What can hang from each mark:
Z333: Z428
Z882: Z396 Z726
Z726: Z333 Z460 Z954
Z396: Z638 Z882
Z428: Z396 Z460 Z882
Z954: Z726
Z460: Z638 Z726
Z638: Z396

Every row comes from one small tree of marks. The marks that hang from a mark follow it in brackets, in the order of their numbers. Every link used is in the known rows. Which tree was each row made from?
In the rows, 128 means zero.
Known rows:
Z333[Z428]: [118 165 111 155 160 158 111 126 123 121 155 124 110 118 161 139 115  96
 149 141 129 131 149 128 171 101 129 136 157 169 153 141 157 125 154 117
 116 116 139 116 111  97 121 123 130  79 127 118 101 139 121 137 125 135
 124 144 181 123 115 151 122 150 106  84 160 137 187 141 123 115 143]
Z428[Z460]: [103 153 120 148 152 150 109 159 151 126 164 151 142 142 145  97  97 109
 146 149 138 117 162 134 160 119 133 114 153 128 172 142 163 126 197 111
 108 123 128 133 132 109 120 123 126 102 115 114 111 137 103  96 118 143
 143 130 180  94 107 162 146 145 105 114 154 136 194 147 138 130 125]
Z333[Z428[Z460[Z726]]]: [104 153 107 155 148 142 127 158 138 154 138 154 121 139 155  95 122  97
 165 152 137 110 167 115 181 114 135 119 170 139 164 144 176 116 162 113
  87 118 128 132 121 109 116 134 104 103 137 124 110 140  94 125 127 139
 135 139 186 100 111 166 122 177  99  99 167 135 196 145 139 110 139]
Z428[Z396[Z882[Z726[Z333 Z954]]] Z460[Z638]]: [103 153 119 158 163 171 101 154 166 112 180 175 131 125 152 102 127 112
 160 149 148 121 140 113 195  94 173 112 175 147 170 112 149 108 188 116
 102  99  96 148 149 119 127 162 122 108 112 136  96  99  79 110 166 153
 135 182 194  92 120 168 125 169 117 128 135 108 230 146 162 130 133]
Z882[Z396[Z638] Z726[Z333]]: [130 165 154 126 179 164 113 136 139 129 157 135 144 140 144 119  88 122
 143 121 156 140 161 137 154 118 124 108 138 156 189 118 152 109 195 103
 132  78 134 110 143 134 156 137 148 110 103 128  81 110 126 101 110 126
 140 139 219  99 121 164 137 141  92 112 129 120 175 135 124 125 154]
Z882[Z726[Z333 Z954]]: [125 185  90 169 191 169 119  96 139 137 181 134 107 117 156 109  85 111
 152 162 128 114 139 144 177 102 151 162 158 173 191  93 149 111 130  92
  91 107  79 129 149 120 157 181 134  83  95 114  90 105 106 146 149 118
 162 149 192  79 106 192 139 184 134 104 183 116 165 114 127 144 149]
Z954[Z726[Z460[Z638]]]: [106 169  97 164 169 100 142 122 165 131 178 135 100 128 136 102  75 118
 152 136 114 129 154 116 204 103 121 127 132 118 177 105 154 109 176 112
  97 124 137 119 131  99 147 100  98  95 112 100 114 126 109 118 144 125
 130 118 156  66 129 154 161 158 135  90 185 131 169 119 133 158 119]
Z882[Z396 Z726[Z333 Z954]]: [132 183 117 157 187 185 116 105 127 118 179 120 120 121 162 122  83  95
 139 150 140 137 147 140 183  88 140 156 139 168 195 101 160 105 136  96
 108  97  94 124 155 134 141 175 139  91  89 122  88  95 118 131 159 125
 161 149 203  85 118 179 127 172 135 124 160 118 169 113 132 147 142]
Z396[Z638 Z882[Z726[Z333[Z428] Z460 Z954]]]: [110 180 127 151 185 160 111 116 159 129 169 124 120  99 148 126  82 128
 162 156 137 123 138 132 176  71 136 149 172 182 204 109 136 115 153  99
 128  86  82 135 142 130 157 159 122 102  95 138  72 101 101 137 140 124
 139 121 202  94 105 167 127 193 121 106 151 112 180 126 111 105 144]
Z638[Z396[Z882[Z726[Z333[Z428[Z460]] Z954]]]]: [125 179 127 143 172 174  92 137 154 123 173 144 128 100 156 132 111 108
 167 184 142 109 131 111 165  82 150 146 204 167 171 103 161 100 146 112
  98 110  69 142 146 133 110 161 137  89 111 133  75  97 111 118 151 133
 145 162 206 103 116 183 117 185 127 114 129 123 203 156 145  89 134]
Z428[Z396]: [113 144 113 146 151 169 124 151 122 134 173 140 136 118 141 132 124 100
 142 133 146 134 151 131 172 101 140 130 140 145 143 155 162 107 180 135
 120 139 144 116 105 104 113 129 125  92 130 121  96 138 122 124 143 151
 137 152 167 138 109 136 120 121 105 123 143 130 200 149 138 130 127]
Z954[Z726]: [112 167 105 162 170 155 132 121 132 150 159 131 108 123 143 119  81  96
 134 160 113 124 140 148 178 104 126 139 142 155 186 114 166 131 159 115
  85 116 126 107 131 106 138 134 113  93 122 116 117 132 137 129 136 130
 132 137 185  86 125 167 142 152 126 102 170 141 162 120 122 139 130]
Z460[Z638[Z396[Z882[Z726[Z333[Z428] Z954]]]]]: [135 169 124 141 175 147 108 124 154 134 176 131 105  87 158 141 138 104
 174 157 151 115 130 115 176  85 152 133 187 166 153 104 151  96 143 137
  89 103  99 146 138 114 128 141 153  97 128 121  88 103 118 145 155 128
 138 165 191 117 136 172 116 180 142 115 148 134 203 139 155 110 147]
Z882[Z726]: [111 168 114 151 178 165 141 124 128 138 168 140 132 124 150 118 101 106
 140 145 138 123 144 133 166 108 140 127 130 151 173 126 156  99 164 109
 104 113 114 112 127 121 148 149 127  93 121 114 114 132 122 132 130 123
 153 143 197  98 112 169 115 154 120 108 162 145 178 136 127 140 130]
Z396[Z638 Z882[Z726[Z333 Z460 Z954]]]: [108 176 121 131 190 154 124 114 164 126 166 135 116 109 127 103  61 140
 147 151 142 114 147 117 175  87 133 148 163 168 211 109 120 114 168  94
 116  86  75 148 147 134 171 162 128 109  88 131  76  98 104 130 146 125
 138 127 198  82 110 173 153 186 126 110 145 119 169 122 119 121 137]
Z428[Z882[Z396[Z638]]]: [123 126 137 104 151 184 103 161 121 122 163 138 151 134 144 121 116 104
 116 108 177 145 163 125 146 129 117 100 149 128 194 146 155 107 218 118
 133 102 175 109 105 109 127 102 155 108 112 144 106 129 148  90 128 139
 122 151 189 140 122 114 122 104  95 131  97 130 212 160 136  98 152]
Z954[Z726[Z460]]: [ 99 177 105 171 170 123 137 114 155 143 169 123 108 129 137 121  63 113
 143 156 117 119 149 131 185  93 108 156 136 138 192 117 160 113 156 110
  98 129 110 110 131 114 146 135 113  87 106 112 114 123 115 127 144 130
 128 117 165  76 111 169 159 158 136  99 181 127 153 116 118 151 118]
Z333[Z428[Z396[Z638] Z460[Z726[Z954]] Z882]]: [102 127  98 132 143 193 111 167 142 161 159 165 152 110 171 114 141 107
 134 147 174 121 152 113 181 103 169 112 198 141 176 158 170 119 175 120
 112  90 148 137  94 111 120 142 121  92 112 152  91 120  82 114 160 134
 136 163 174 133  94 120  99 146  86 134 130  95 252 151 153  60 128]
Z428[Z396 Z882]: [ 95 127 105 138 157 201 131 159 120 143 179 148 137 113 147 154 137  94
 131 130 145 144 141 115 167 113 145 125 162 141 175 144 162  97 171 138
 111 134 151 108  95 102  87 131 134  85 120 140  99 132 118 138 152 156
 127 177 182 150 109 123 102 101 105 130 134 129 228 156 140  96 136]
Z882[Z396[Z638] Z726[Z333[Z428] Z460 Z954]]: [133 198 125 150 170 146 100 112 145 107 176 114 129 114 166 118  61 120
 157 150 168 141 161 123 178  71 127 149 141 168 183 114 144 110 152  85
 133  73 116 120 137 130 167 149 142  90  83 125  66  79 103 108 129 124
 135 113 198  97 102 153 142 178 122 113 149  87 170 126 125 120 148]

Which tree is each row?
[120 141 145 121 156 122  90 190 169 116 163 163 108 120 141 119 145 115
 184 138 143 108 146  99 160 115 129  97 207 137 142 127 177 114 197 150
 115 113 121 152 123  84  93  93 139 112 145 120  86 131 118 109 140 157
 122 151 181 120 122 151 143 149 103  93 126 132 221 169 144  91 145]  Z726[Z333[Z428[Z460[Z638[Z396[Z882]]]]]]
[108 164 137 123 180 163 118 140 150 143 142 156 132 132 125 112 103 132
 144 137 134 119 151 138 148 110 133 118 165 175 202 114 145 114 186 123
 113 100 110 128 145 126 148 148 132 106 112 129  86 124 129 121 130 140
 141 160 218  99 118 172 129 152  99 107 128 135 172 138 125 111 153]  Z396[Z638 Z882[Z726[Z333]]]
[126 153 113 126 164 123 118 141 160 117 198 149 112  94 108 110 112 104
 157 128 142 109 139  90 181  94 139 125 163 103 148 119 147 105 193 132
 103 125 122 137 119  99 131 105 146 107 116 105 107 114 110 128 169 129
 130 116 141 103 147 142 143 149 155 116 128 141 204 154 155 118 130]  Z726[Z460[Z638[Z396[Z882]]] Z954]
[111 176  91 178 177 137 120 117 153 121 182 107  89 112 166 120  69 102
 176 159 124 115 148 119 197  71 137 170 168 167 175 122 151 129 116  99
 105 125  92 138 127 101 136 163 122  77  95 115  74 101 100 145 147 131
 141 113 175  94  98 158 147 189 134  90 199  96 165 115 111 126 138]  Z726[Z333[Z428] Z460 Z954]
[124 159 113 130 174 116 114 146 178 119 191 145  91 103 107 116 107 118
 171 139 137 104 140  97 191  85 138 138 179 116 159 114 152 110 172 134
  93 118 108 156 130  92 137 122 134 117 105 107  93 100 112 136 172 127
 132 122 152  93 135 155 157 162 146 110 144 120 196 143 154 114 148]  Z726[Z333 Z460[Z638[Z396[Z882]]] Z954]
[104 146 117 161 136 165  97 163 131 124 158 155 157 126 169 135 128  97
 149 139 159 126 161 121 174  97 154 114 161 147 149 166 168 121 174 126
 138 118 137 125 112 102  90 124 121  90 131 136  88 132  92 103 123 161
 127 148 174 135  97 141 111 139  81 122 141 111 228 162 137 103 120]  Z333[Z428[Z396 Z460]]
[111 150 132 151 142 154  95 172 150 139 151 149 140 144 154 109 122 124
 156 134 160 128 167 124 149 105 140 110 179 161 163 159 163 126 196 139
 138  98 139 135 113 103 103 117 128 102 130 129  68 119  97  89 119 153
 132 138 192 128  86 130 147 141  65 105 139  89 211 159 133  97 132]  Z726[Z333[Z428[Z396[Z638] Z460]]]
[ 94 152 139 123 164 163 122 161 141 123 171 165 159 115 114 128 104 135
 141 117 148 140 163  99 155  88 136 104 137 150 182 140 141  85 204 115
 141  97 131 109 104 134 140 126 129 109 109 132  90 102 102  97 141 146
 119 155 198 129 112 141 109 133  93 131 115 129 216 155 129 101 124]  Z428[Z396[Z638 Z882[Z726[Z460]]]]
[125 180 130 145 173 157 120 108 134 112 189 132 149 110 139 102  52 117
 122 138 171 149 167 116 167  93 137 128 123 122 193 121 134  96 191  82
 147  82 128 121 138 132 177 140 143  95  82 126  84  87 101  85 135 119
 144 112 183  97 127 159 133 157 120 127 127 118 187 136 136 129 120]  Z882[Z396[Z638] Z726[Z460 Z954]]
[ 92 145 100 141 169 146 147 151 171 113 197 167 113 119 156 133 136 137
 157 124 141 145 143  97 191 108 168 118 148 126 182 104 161  77 165 106
 101 116 138 116 120 107 125 142 111  87 104 135  76 107  81 150 163 137
 122 150 190 117 107 143 134 140 114 117 164  95 222 141 151 120 128]  Z428[Z396 Z882[Z726[Z333 Z460[Z638]]]]
[115 168  88 155 164 138 139 126 150 117 214 126 119  85 155 148 125 125
 150 155 158 139 140  92 182 101 165 134 165 117 149 110 163  79 152 101
  95 108 118 121  98 107 136 119 142  78  99 130  87  92  91 140 161 113
 136 122 164 121 124 136 112 164 140 112 156 121 227 140 153  98 132]  Z333[Z428[Z882[Z726[Z460[Z638[Z396]] Z954]]]]
[131 171 122 130 186 155 113 132 161 123 185 144 108  98 125 126 126 113
 165 142 147 107 125 116 171  92 152 131 179 142 159  93 155  98 170 138
  83 112  95 148 146 110 144 138 149 104 121 110  92 100 118 141 177 128
 137 166 181 102 141 176 131 155 139 117 139 133 195 131 161 119 148]  Z460[Z638[Z396[Z882[Z726[Z333 Z954]]]]]
[109 147 135 135 172 192  92 152 164 138 170 168 153 120 142 110 105 125
 148 150 164 116 141 132 163  91 155 120 174 163 201 129 139 117 187 112
 128  81  94 147 144 137 137 160 120 107 100 148  79  97  91  78 147 144
 155 171 204 103 102 157 124 156  93 143 110 102 220 156 143  99 118]  Z428[Z396[Z638 Z882[Z726[Z333 Z954]]] Z460]
[100 138 107 154 150 191 109 152 115 138 171 135 139 106 167 156 160 101
 145 141 154 149 137 120 168 102 152 129 173 165 155 157 169 106 155 132
 122 129 152 106  84  99  84 134 134  78 132 149  95 137 123 136 145 150
 122 180 199 171  99 123  94 102 101 125 133 119 243 164 132  85 139]  Z333[Z428[Z396 Z882]]
[107 148  98 163 163 180 129 133 143 156 168 119 117 123 186 167 122 103
 146 158 135 139 125 136 186  94 145 157 176 195 196 122 174 118 119 132
  92 115 130  98 122 100  90 154 101  68 119 151  73 112 125 150 154 152
 123 187 228 134  83 158 122 123 107 107 169  94 203 128 120 100 140]  Z954[Z726[Z333[Z428[Z396 Z882]]]]
[ 86 114  98 128 147 155 136 199 147 153 165 189 152 137 145  96 169 109
 146 119 158 132 161  96 179 139 164  81 172  91 157 149 191 111 204 129
  82 126 166 132 109  90  96 122 107 104 123 131 128 142  75 126 165 154
 125 170 175 121 119 139 115 124  92 131 137 117 252 166 178  95 129]  Z428[Z396 Z460[Z638 Z726] Z882]
[105 161 113 157 185 157 125 132 169 119 204 153 111 108 138 120 109 126
 167 143 130 128 146  94 211  78 153 139 152 144 177  98 141 100 162 127
 111 105  99 143 135 114 140 155 121 101 102 125  82  93  86 140 169 145
 129 160 183  89 116 162 131 172 137 121 151 101 206 133 150 126 114]  Z428[Z396[Z882[Z726[Z333 Z460[Z638] Z954]]]]
[118 167  79 159 174 137 128 125 157 155 168 145  93 131 136  79 109  97
 169 145 131 107 156 130 206 111 155 136 174 130 166 109 162 132 157 117
  55 112 114 165 148  96 149 149 118 114 112 103 117 132  98 162 166 114
 142 147 162  77 125 163 156 177 133  96 187 117 173 114 157 142 147]  Z460[Z638 Z726[Z333 Z954]]
[110 167 151 129 159 142 120 137 140 115 163 135 147 125 134 105  80 134
 132 122 166 149 176 113 159  96 111 106 107 122 176 132 146  91 205  86
 148  97 146 100 129 130 167 119 138 105  92 123  86 114 121  91 118 125
 126 110 181 110 118 153 128 141 107 115 132 125 176 153 127 129 127]  Z882[Z396[Z638] Z726[Z460]]
[115 174  91 152 171 134 139 138 164 124 215 152 103 100 138 132 108 128
 147 155 147 131 134 100 177 108 159 134 172 113 170  94 162  82 158  98
  75 118  98 129 121 113 134 139 133  86  95 110  90  95  91 158 174 110
 147 125 167  90 125 157 148 158 149 106 168 107 205 124 151 128 150]  Z428[Z882[Z726[Z333 Z460[Z638[Z396]] Z954]]]
[111 163 125 130 179  92 136 156 186 132 177 144  92 127 117 129 101 115
 173 140 116 107 138 104 185  93 117 126 167 136 172  97 167 109 172 139
  76 131 114 124 135  99 127 111 116 109 122 101  92 110 130 136 161 132
 122 135 172  89 139 165 161 150 147  87 152 118 179 137 148 132 135]  Z954[Z726[Z333 Z460[Z638[Z396[Z882]]]]]
